Known rows, with every way that one mark hangs from another
(zevem (zelar dofa (gedo tanem))): [-24  10   3  19   5 -15 -20  16   2   6  -5 -12  -3   2  18 -29  29  24
  13  13  45  -2 -26 -25  -6   1 -28 -23  33  18   0 -42 -10  20  35 -59
  28  -4  23 -50  17   3 -15   7 -15 -19  22 -48  13 -19 -25  38  15  22
 -24   3   3 -29 -15 -18  18]
(gedo modebir tanem): [ -2  29  -2  -5   4 -10  -7  17  26 -13   9  29   3  19 -21  -5   3   4
   5  10 -22 -38 -18  -7   6  20   4  22  17  -3  -6  14  42 -19 -15  18
   5   7 -14  -7  -7  19 -12  11  -9 -16 -45  19  -5  24   2 -21   6  -1
   1  11   4   7  10  -7  13]
(dofa (zelar gedo)): [  3  20   7  28  20  26   6  -6  47  66  -7 -24   8  -9  32  -1   9   3
  -1 -32 -26   9 -13 -13  26 -24 -17 -18  -6 -11 -26  -2  18  21  23  55
  61 -26   4 -33  -5  17  14  36   9 -50  -7 -30 -26 -32  36  -6 -21 -47
 -16  11  -7   9  31  12  29]
(zaserud (gedo modebir tanem zelar)): [  2  13 -30 -20   0   3   2  22   5 -25   0 -10  -8  12 -27  23 -26  32
   9  60  31 -26 -32  18  -7  15 -12  -4  31 -22   7  31  24 -28   5  26
 -24  22  30  19  -5   8  14  10 -29  -4 -15   2  12  28 -21   9   5  22
  -8  20   7 -28  24 -18  18]
(vefu (zaserud (gedo (zelar dofa)) sefof)): [ 21  16 -19  14 -19 -28  17 -22 -38 -14  -9 -19 -21  37 -16  -6 -33  20
  -8 -16  42  22  14  32 -23 -12 -17  -7   5 -12  -2  35 -36   6   6 -12
  -9  26  53 -45  -4 -31  50 -35 -18  11   7 -57   9  -6 -52  23   8 -24
  16   1  -4 -31  22  -3 -26]
(zaserud (sefof (modebir vefu) (zelar zevem))): [ 34 -17  13 -12  -8  21 -39   5 -40 -23   0   5   5 -16  22   5 -14 -20
 -34 -28  14  16  60   9  16   4  54   1 -28  31  -9 -27 -30  15  15  11
 -42 -13 -87  59   5 -28 -19 -13 -19  31  40  32  15   3   1 -17  -6   0
  22   5   3  27 -14  41 -38]
(zevem (zelar gedo)): [ -7  11  24  21   9  22  -4  -7  34  42  -5 -10   6   8  15  -2  26   0
   7 -17  11   8  -8 -22  13  -6 -10 -13   3  -6  11 -25   5  19  30 -18
  40 -29  -2  -7  -3  19  -5  36   6 -31  14 -31  -6 -24   6   9 -21  21
 -18  -3   6  -5   6  12  24]
(vefu (zaserud gedo (sefof modebir (zelar dofa)))): [ 13  15 -17  11 -47 -35 -20 -17 -61 -10  -6  -6   2  26 -19 -18 -49  13
 -25 -37  41  41   0  34 -20  28  -3  -9 -29  19  -2  21 -10  25  46 -19
 -49  19   7 -53   7 -22  30 -38 -53  21  31 -28  15 -19 -26 -25   3 -24
  21 -27 -12 -25   4  22 -72]
(zave (zevem (zelar (gedo (modebir sefof))))): [-25 -33   5  15  15  -1  36  32  35  13   8  -4   2 -17   7  -4  15  -5
  24  18 -22  -2  -7  -1   0 -31 -56  -9 -35  -1  20 -28  13  -7  -2 -17
   4  -3  14  61  10  26 -19  46  41  31   0  -1 -36 -18  15   2  -9  43
  -2 -44   2  -2  -9  10  35]
(zelar gedo): [ -4  24  17  17   3  18  -3  -4  43  56  -1   6   8  12  22  -1   5   3
  -5 -31 -24   2   8 -10  21 -12  -3   0  11 -15   2  -1  19  19  13  28
  32 -34   4 -14 -16  26 -21  23   0 -29 -22 -14 -21 -12   5  -5 -24 -12
 -16  34  -4   4  16  22   4]
(modebir (sefof (zelar gedo)) vefu): [-21 -29  12 -22  22  50   2   3  13  34  -3 -27  -1 -46  40  35  21 -19
  16   5 -37  12  -4   4   8 -13  18  -7 -20  -1  16 -26 -12 -20 -11   5
 -25 -21   3  77  18  18 -17  -3  32  15  17  35  15 -33  33   8  -9  20
 -22   7  -3   7 -20  -6 -23]
(soli (sefof (zelar zevem))): [ 21  14  43  30 -24  11 -26 -30  15 -11 -16  33  33   8  -5   7  16 -22
 -23  -3 -46   7  31   0  17  15 -10  21 -27  21 -45 -15  57  41 -26 -27
  25 -30 -44 -27 -12 -10 -26  31  30 -31  42  48   9  14   1  18 -22 -21
  17  18  -4   6  10  36   4]
(zelar dofa): [-12   3  27  34   0 -21  -5 -20  38  -4   3  31  12  37  -5 -13   5  -7
 -11 -35 -21 -10  -9 -22   7   4   1  15  14  -7 -13   9  -8  12 -35 -16
  17 -15 -18 -79 -17   5  -9 -46  -4 -45 -15 -17 -20  12  -4 -18   5 -23
  13  22 -10   5   2  -3  -2]
(zave (zevem (zelar (gedo (modebir sefof) tanem)))): [-25 -11  -5  -4  26   3  16  59  23  -2   9 -10   0 -25  18  -9  16  15
  36  52  -4 -18 -17   3   1 -24 -57 -12 -11   9   9 -54  23 -12   5 -30
   6  13  16  73  21  19 -31  62  33  33  -3  -3 -24 -22  -8  32   2  53
  -5 -29  -1 -17 -15  -4  36]
(soli (sefof modebir)): [  7  15  57   8  37   1 -37 -13  56  10   2  23  35  32   4  13 -17  -4
 -42 -38 -68   1   2   3  24 -16   7   7 -36   5  -7   1  89  27 -28  30
  17 -31 -74 -67 -31  27 -29   8 -27 -21 -12 -20   0 -10  -6 -47 -32   0
  27  51 -13  20   3  39  -4]
(gedo tanem (zelar dofa zevem)): [ 10   0  16  11  -4 -26 -15  -9 -12 -45  -9  13  -6  23  -1 -17  18  11
 -11  31  41 -17  19 -11  13  -3 -16  16  55  23 -27 -22 -47   9 -15 -34
  -1   3 -10 -28  14 -30 -13 -11  -2 -18  20 -22   4  28 -49  54  35 -26
   1  61   1 -24  -4 -20   6]
(zevem zelar): [ -9  22  50  21  28  14  -1 -10  41   4   4  13   7  23  -6   0  24 -13
   5 -21  -4 -11 -11 -13  15   4  -1   4  -1  -3  -9 -18  -1   7  -7 -27
  40 -20 -32 -15  -7  11   1  13   9 -52   9 -23  -8  -7   4   6 -10  20
   3  -8  12   8   8  10  44]
(gedo (modebir sefof)): [ -7 -32   2 -36   4  -3  28  17  31  -3  14  25  18   0 -22  21   0 -20
   5 -11 -51 -18 -11  -2   7 -11   4  19 -37  -7  12  15   0 -30 -64  20
  -3   7 -20  13 -13  25  -2 -23  25  10 -44  30 -46  17  30 -40  -1  21
  11 -14   4  19  -1   9   2]
(modebir (sefof (zelar (gedo tanem) zevem))): [  8  -7   4 -29 -33  32 -13  36 -24  15 -19   2   9 -41  29  -2  28   0
  16  37  13   6  31  -4  27  -8 -24  -3   4  35 -23 -66 -35   9  -1 -25
   4  -5   6  79  28 -13 -37  36  39  21  42  39 -15  -8 -13  59   7   5
 -28  27   2 -19  -5  17 -19]
(sefof zelar): [ -6  30  39  31  -5  22  -5 -24  46  16  -5  13  11  26   4  12  21 -12
   2 -22 -37 -11 -17   3  25  30  -6  19  -7  12 -33  -2  17   0  -6 -20
  -5 -30 -29   2  -4  13 -10   0  11 -52  13  24   1  -4   7  -3 -15 -18
   8  12   0  -2  22  18  -5]
(zelar dofa gedo zevem): [  1 -11  -4  33 -55 -25  -1 -13  -5  14  -7  22   8   4   7 -32   9  -5
 -19 -18  23  17  34 -33   6  -8  -6  -5  29   8  -4   0 -33  48  20 -10
  22 -25  12 -55 -14 -18 -27  -2   4 -11  13  -8 -36  10   0   5   1 -34
 -16  26  -7   2  -6  15 -11]
(vefu (zaserud (gedo modebir))): [  6  36 -24   2 -36 -19  30 -38 -14   3   9  14  -6  15 -61 -19 -44   7
   3  -7 -10   3 -14  11 -13  42  15   5   4 -33  21  76  37   3  22  26
  -4  13  50 -28 -15   8  37  10 -15   2 -42   7  -4  18   8 -48 -14 -24
   6 -26  -2  14  23  -9  -9]
(zaserud vefu): [  6  21  16  29  53  10   3 -32  37   7   2  11 -11  32  13   5  34  -3
  -9 -18 -37 -11   3   8 -23   5  11  31  27 -20 -21  13  16  -7 -38  49
  23 -25 -22 -11 -38   4 -27 -11 -10 -31 -19   4  -7   1 -11  -9 -16   1
  18  -2  -3  27  33  24  20]
(vefu (zaserud (gedo (zelar zevem)))): [ 25  32  15  10 -28  -4  24 -60 -32 -10  -8  -5 -10  15 -35 -12 -31   5
  -5  23  33  14  41  21  12   9   3  -2  36 -20   0  43 -29  28  24   8
   4  -4  45  12  -1 -36  31  36  10   3  22 -16   6  18 -38  28  -4 -46
   2  40   8 -12  22   5   8]
(soli (sefof zelar)): [  1  32  47  39   3  18 -31 -26  54  11 -12  21  25  25   1  23  20 -13
 -13 -19 -72   1 -11  12  17  18 -18  14 -38   8 -38 -13  87  15 -30 -25
  19 -31 -38 -42  -9  18 -18  20  15 -42  19  31  20  -8   1   4 -21  -5
  18  15  -6   0  15  23   8]
(zelar dofa (gedo modebir tanem) zevem): [  3 -12 -40   3 -67 -46  -9  20 -44 -14  -1  30   5 -14  -5 -43   2  11
 -10  29  42  -1  10 -29 -14  13 -11  -3  33  17   5   6  -6  22  33 -17
  -2  10  20 -44   8 -12 -26   8 -12  17  -7  15 -14  39   0  -1  25 -13
 -18   4   0  -3 -16 -10 -16]
(modebir (sefof (zelar zevem))): [ 12 -21  33 -16 -33  21  10   0   2  -9 -11  24  17 -17   0  13  27 -32
  -3   1 -19   2  32  -1  30   0  -8  22 -24  24 -27 -36 -47   0 -46 -24
  -6 -16 -37  50   3 -15 -21  -1  49   0  35  49 -31   6  13  21   3   0
   3   7   2  -4   1  30 -11]
(modebir (vefu (zaserud sefof))): [ 19  40  22  -1  38  14   6 -30 -14   1   9   0 -18   7   2  -9  -7 -14
  -4 -60 -33   4  40  21   6  -6  50   5   2 -17  -2  14  -4  -5  -9  30
  20   8  -9  15 -14 -10  22 -18   2  16 -34  -9  25 -20 -12  -7 -12 -27
  15   3   0  38  -6   4  -5]
(zelar (gedo modebir) zevem): [ 16  -7 -22   5 -67  -8  13  -3  -8  28   7  29  11 -10 -16 -15   4 -10
 -13  -3  12   6  35 -21   7   7   5  -2   5   5  15  25   3  27  30  21
   7 -19  -3   2 -12   5 -17  36   3   5 -13  32 -35  29  29 -25 -12 -18
 -17  -1   7  13   5  25  -4]

Rows
[-22 -10   8  32  -8 -20  -2  -7  11  27  -5   0   4  12  16 -20  23   1
   1 -19  31  12 -17 -30 -12  -3 -21 -16   8   7   9 -14 -18  29  29 -53
  24 -17   8 -63   1  10  -4   0  -3 -32  24 -50  -2 -14   3  14  -2  18
 -17 -13   5 -17 -14  -6  12] -> (zevem (zelar dofa gedo))
[  4 -24   4 -45  49  -2  50 -58 -19  -8  23 -19 -23 -19 -22  28   0 -19
   8  21 -42 -12  -7  14   9   0  37   6 -20 -16  43  53 -21 -50 -26  12
 -43  22  10  58  23   2  48 -15  28  56 -36   1  37   5  17 -24  16 -16
  10 -14  10  14 -28 -43  -2] -> (gedo (modebir sefof (vefu zaserud)) zelar)
[  4  17  -3  -7  20  -4  -3   2  21 -14   5   6  -3  26 -14  18   9  15
  -2  33  -1 -37 -29   0  13   8  -9  16  17   6  -4  20  22 -33  -4   3
 -16   5 -13  17   8  12   6  11  -9 -19 -17  -1  20  25  -8   8  16  -2
   1  23   9 -16  16 -19  13] -> (gedo modebir tanem zelar)
[-40 -32  -7 -28  23  19 -16  21 -19   0 -10 -30 -17 -48  44   8  23   5
  20  33  -1   4 -26  -4 -12  -3   3  -8   5  17   3 -46 -23 -24  -8 -33
 -37   8  25  39  37   2 -23 -33  13  26  22  19  32 -27  -3  35  24  22
 -31   6  -7 -18 -44 -38 -32] -> (modebir (sefof (zelar dofa (gedo tanem))) vefu)
[-14 -61  22 -12 -14   2   4 -15 -32 -41  -1  11   1 -41   2   5  19 -36
   4  17  -7   9  23 -10  -6   6  29  13  -9  22  -3 -32 -68  -8 -48 -47
 -42  -1 -20  31  21 -38 -18 -53  36  22  36  58   3  10  18  14  25   0
  10  -7   0  11 -39 -20 -22] -> (modebir (sefof (zelar dofa zevem)) vefu)
[ 23  -8 -29   6 -47   2  23  -7  -7  38  -4   0  13 -29  -3 -16   0 -10
  -6  -2   2  13  12 -23  15 -10 -12 -21  -9   6 -17  23   2  29  43  47
  34  -7   5 -24  -2  -6  14  59   9 -10   1  12 -39  16  56 -23  -8 -50
 -11 -28   4  16  20  16  22] -> (dofa (zelar (gedo modebir) zevem))
[ 27  56  17  22 -19   4   6 -35 -14  16  -9  11  -3  42  -3  -7  10 -11
   2 -50 -21  12  22  23  19  18  -9  14 -26  17 -29   7   9   9  11 -20
   8   3 -17   2  11 -12  26   2   9  -8   7  -1  18 -21 -16  15 -12 -43
  19 -13   1  -9  27  27 -33] -> (vefu (zaserud (sefof zelar)))
[ -1  83   6   6   7   5  -6 -15  -7  -5  -5   3 -13  12 -28 -29 -31  28
  16  12   0 -11 -10  20   2  24   4   5  46 -26 -12  14  30   4  14  18
  27  16  56 -13 -11  -4  18  22  -8 -11 -25 -12  13 -10 -44  15  -4 -24
  -9  40  -4   1  24 -14   7] -> (vefu (zaserud (gedo tanem)))
[ 27  52 -12   5 -16   4  10  -2 -19   5   0   2  -3  18 -20 -14 -40  13
  -5 -47   5  19  29  37  -4   0   3   3  -3 -33  -9  21   5  17   1  31
  30  15  30 -16 -28 -12  34  -4  -7  -3 -16 -16 -13 -16 -35   5 -22 -16
  13   4  -7   7  29  30 -14] -> (vefu (zaserud gedo sefof))
[ 13  43  19  10  18  25  -2 -45 -24   2  -2 -13 -25  11  10   3   7 -17
   4 -38 -29  11  20  32   7  24  38   9 -15   4  -9   1   1 -11  13 -13
 -10   2 -15  39   9 -14  30 -11  11   6   5  17  54 -26  -5   6 -12 -31
  14 -17  -1  18  -1   5 -26] -> (modebir (vefu (zaserud (sefof zelar))))
[ 13  -9  18 -22  52  24 -32  20  12 -10  10  -2   1   8  27  15 -26  -8
 -32 -48 -21   1  31  10  16 -27  53  -2 -19   0  14 -16  -2  -5  -9  55
 -18 -11 -76  23 -19   1 -11 -39 -40  21 -21 -13   1 -19   0 -40 -17  20
  22  27 -10  41 -10  33 -21] -> (zaserud (sefof (modebir vefu)))
[ -5  -7 -14   1   4 -42   2  -6   7 -34   5  10 -10  35 -13   4  12  19
  -6  35  16 -32 -39 -13  -9  13 -15  12  23  10   1  25   1 -27 -10 -27
 -33  19   2 -44  15   0   7 -27 -23 -12 -14 -22  16  39 -15   2  34  -9
   1   9   7 -29  -3 -39  -1] -> (gedo modebir tanem (zelar dofa))
[ 17 -23 -36 -46 -19  14  15  50 -28  12  -4 -15  11 -61  12 -13   6   3
  10  39   5  -1  13 -13  13 -33 -26 -22 -16  13 -17 -25 -22   3  -4  42
  36  21  12  31  18 -17   1  47  34  30  -1  16 -41   5  33   8  11 -12
 -22 -20   3   4   0   3  23] -> (dofa (zelar (gedo (modebir sefof) tanem) zevem))
[ 16 -12 -51 -46  27  13  -9  52 -33 -45   4 -39 -23 -17  -2  35 -43  29
   8  49  48 -18   1  37 -32  -3  24  -6  17 -29  12   8   4 -44   1  44
 -35  37  21  73  -9  -9  20 -13 -38  38 -15  13  34  20 -22  27   7  49
   1  -3   4  -5   7 -22  13] -> (zaserud (gedo (modebir vefu) tanem zelar) sefof)
[  9 -55 -10 -69  31  14  14  20 -35 -53   9  -5 -15 -44  -4  27   8  -6
   8  70   4 -29  26   0   7 -18  28   7  17   4  19 -15 -50 -50 -48  17
 -39  23 -15 101  23 -19  -7  -5  31  60  -6  43  17  34   3  22  30  27
  -6  17  15  11 -35 -37  20] -> (gedo (modebir sefof vefu) tanem (zelar zevem))
[ 23  70 -17 -14   4   4 -13  26 -33 -16  -5  -5 -13  15 -10 -29 -42  30
  11 -16  19  -1  23  40  -5  -2   0   0  32 -17 -19  -6   9   6   9  25
  34  30  42   3 -18 -12  24   8 -12   7 -19 -20   3 -19 -59  32  -8  -5
   2  18  -6  -3  30  12  -2] -> (vefu (zaserud (gedo tanem) sefof))
[  6  -5   7  28 -31 -14 -16  13   7 -14 -10  16  10  40  12   4  14  -8
  -9 -46   0   8   0   5  -3   3 -24  14 -25  26 -40 -18 -13   8 -21 -45
 -12  -5 -31 -39  -7 -10  -1 -53  -7 -28  26   2  -7  -5 -12  11   6  -3
  20 -20  -8 -14  18  25 -35] -> (zaserud (sefof (zelar dofa)))
[-27 -89 -39 -47  16 -15  29   8 -22 -41   9 -29 -15 -33 -25  43 -30   4
  12  54  16  -3 -30   4 -46 -11  23  -7 -11 -29  44  38 -43 -49 -48   9
 -76  30  39  22   1  -4  26 -66 -11  44 -13  11   3  24  19 -20  25  46
   1 -24  -1  -3 -30 -53  -5] -> (zaserud (gedo (modebir sefof vefu) (zelar dofa)))
[-35 -22  -6  65 -14 -45  16   3  23   4   9   7  -7  18  -1 -34  10   2
  14   9  13   4 -27 -18 -22   6 -56 -12  -6   3  14  -3  27  22  42 -51
  -7  -7  24 -39   9  13 -21  24  -3  -4  13 -26 -12  -1   5  -6   4  12
   2 -50  -3 -11 -15 -13  23] -> (zave (zevem (zelar dofa (gedo modebir))))
[ -3 -15   2  -6  44   6  17 -34  21  -6  19  -8 -16   9 -11  39  -1 -10
   1  20 -21 -22 -12  -3   5   7  41   6   1 -18  25  47   7 -39  -7  23
 -38  -4 -19  36   2  12  14 -14  -6   1 -22  15  33  24  24 -29   0  -3
   8   2   8  13 -12 -34  21] -> (gedo (modebir vefu) zelar)
[ 10  -8  -9 -28  29  23 -37  37  -8 -18   5 -20   3 -15   7  19 -66   5
 -21 -29  12   9  24  25 -13 -18  54 -11  -8 -28  19  -2   1  -2  -2  72
 -23   4 -26  34 -38  -4  -4 -37 -56  26 -12  -4  -2 -13  -7 -40 -23  43
  14  18 -13  32  -5  28 -16] -> (zaserud gedo (sefof (modebir vefu)))
[-22 -31 -21  16 -35 -38   9  -3  -8  17  10   7   0   4 -11 -15  17   0
   2  -2  37  12 -34 -36 -27  17 -20 -21 -17  11  33  18   2  10  38 -48
   3   0  14 -67  13  16   6   1 -18  -9   7 -27  -5   6  31 -22   9  20
 -13 -61  12 -15 -17 -12   4] -> (zevem (zelar dofa (gedo modebir)))
[-22 -71 -25 -27 -23 -28  29  23 -15  10  11   1  13 -14  -5  -4  18  -6
  11   8  23  13 -30 -30 -24 -11 -26 -20 -41  14  43  -4 -31 -10  -6 -48
 -13  15  17 -30  18  12   3 -13  13  25   5 -24 -26   1  35 -19  13  48
 -12 -62   8 -19 -32 -14  -4] -> (zevem (zelar dofa (gedo (modebir sefof))))
[-19  -7   8  31 -35 -12 -29 -19   3  37  -9   3  16  15  25  -3  -1   5
 -28 -27   7  33 -28 -16   1  14 -13 -22 -17  36   9   4  11  29  58 -31
 -47 -27 -22 -54  23  16 -23 -20 -41  -8  34 -27   5 -23  10 -36   1 -23
  -3  15 -11 -26  -8  12 -66] -> (sefof modebir (zelar dofa gedo))
[ 11  17 -10   7 -38  29 -20  38   4  -4 -19  -2  10  13   1  22 -26   8
   5 -23  11  16   8  32  -9  10 -14   7 -15  -9 -30 -10   8   4  -4   7
   2  -6   2  23 -23  -7   6 -10 -10 -22  22  25 -16  -7  -7  22 -20  19
  10  -4  -7 -18  37  41 -13] -> (zaserud gedo (sefof zelar))
[ 16 -46 -11   7 -46 -47  16 -31 -16 -32   1  32   6  25 -34  -3   6 -12
 -18  24  23  -6  11 -21  -4  10  -7  11  10  17   8  41 -40   6  -6 -24
 -32  -1 -17 -41   5 -22  11 -21   1  -4  13  -2 -12  58   9  -9  29 -31
  16  -2  12 -13  -4 -12   0] -> (gedo modebir (zelar dofa zevem))
[ 23   6 -33   3  26  19  -6  35  -3 -10  -6 -13 -13  22   9  16 -18  18
  -8 -26  17  13  23  40 -56 -11   0  16  15 -39 -20  -4   3  -7 -35  74
  27   9  16  12 -61 -16 -15 -20 -26  -5 -10   2 -28  -1 -31  11 -21  44
  17 -20  -9  12  48  49   8] -> (zaserud gedo sefof vefu)
[ -3  41   2  16  36  32 -14  18  36  49 -15 -34   3 -21  41 -11  13  21
  16  -5 -15 -11 -20  -7  27 -27 -27 -23  20  -1 -39 -27  27   6  25  48
  62  -6  19 -18   4  13   2  45   0 -38  -9 -30  -3 -29   3  24  -4 -35
 -27  29  -9  -2  27  -2  32] -> (dofa (zelar (gedo tanem)))
[-16 -34 -36 -53  55  33  14  37  -3  20   7 -46 -13 -75  30  20   6   3
  28  37 -24 -13 -28  -3  -2 -29  10 -24 -18 -11   3 -15   9 -37  -6  62
  10  25  22  56  19  11  13  18  15  34 -29  12   6 -19  52 -10  11   6
 -26 -20   1  22 -22 -38  25] -> (dofa (zelar (gedo (modebir sefof vefu) tanem)))
[ -6  10  38 -27  58  17  29 -46  -1   3  10  -5 -17 -17 -10   5   3 -21
  13 -23 -68  -6  15   8  21 -11  48  10  -4 -22  17  10 -19 -23 -53  17
   5   7   5  43   3   0  17 -22  41  25 -34   3  15 -21   6 -21  -3 -18
   4  13  -4  37 -26 -23   1] -> (modebir sefof (vefu zaserud))
[-35 -25 -33  -6  19 -23 -10  10 -34 -12  12 -20 -23 -30  11 -20  16  11
  15  43  49 -11 -38 -27 -39  22  23 -25  25   0  44 -10   6 -13  43 -41
 -12  22  26 -17  31   5  -6  -2 -24  21   2 -10  49   0  20  -3  27  39
 -25 -40  13  -2 -46 -56  17] -> (zevem (zelar dofa (gedo (modebir vefu) tanem)))
[-22 -12 -28   0 -22 -39  -7  24 -20   1   1   4  -6  -2  -2 -28  18  20
  13  29  56  -7 -45 -28 -29  17 -23 -21  14  21  25 -10   8   3  40 -54
   4  14  22 -50  25  15  -2  15 -22  -5   6 -32   9   3   6   4  22  33
 -18 -40   8 -26 -18 -26   8] -> (zevem (zelar dofa (gedo modebir tanem)))
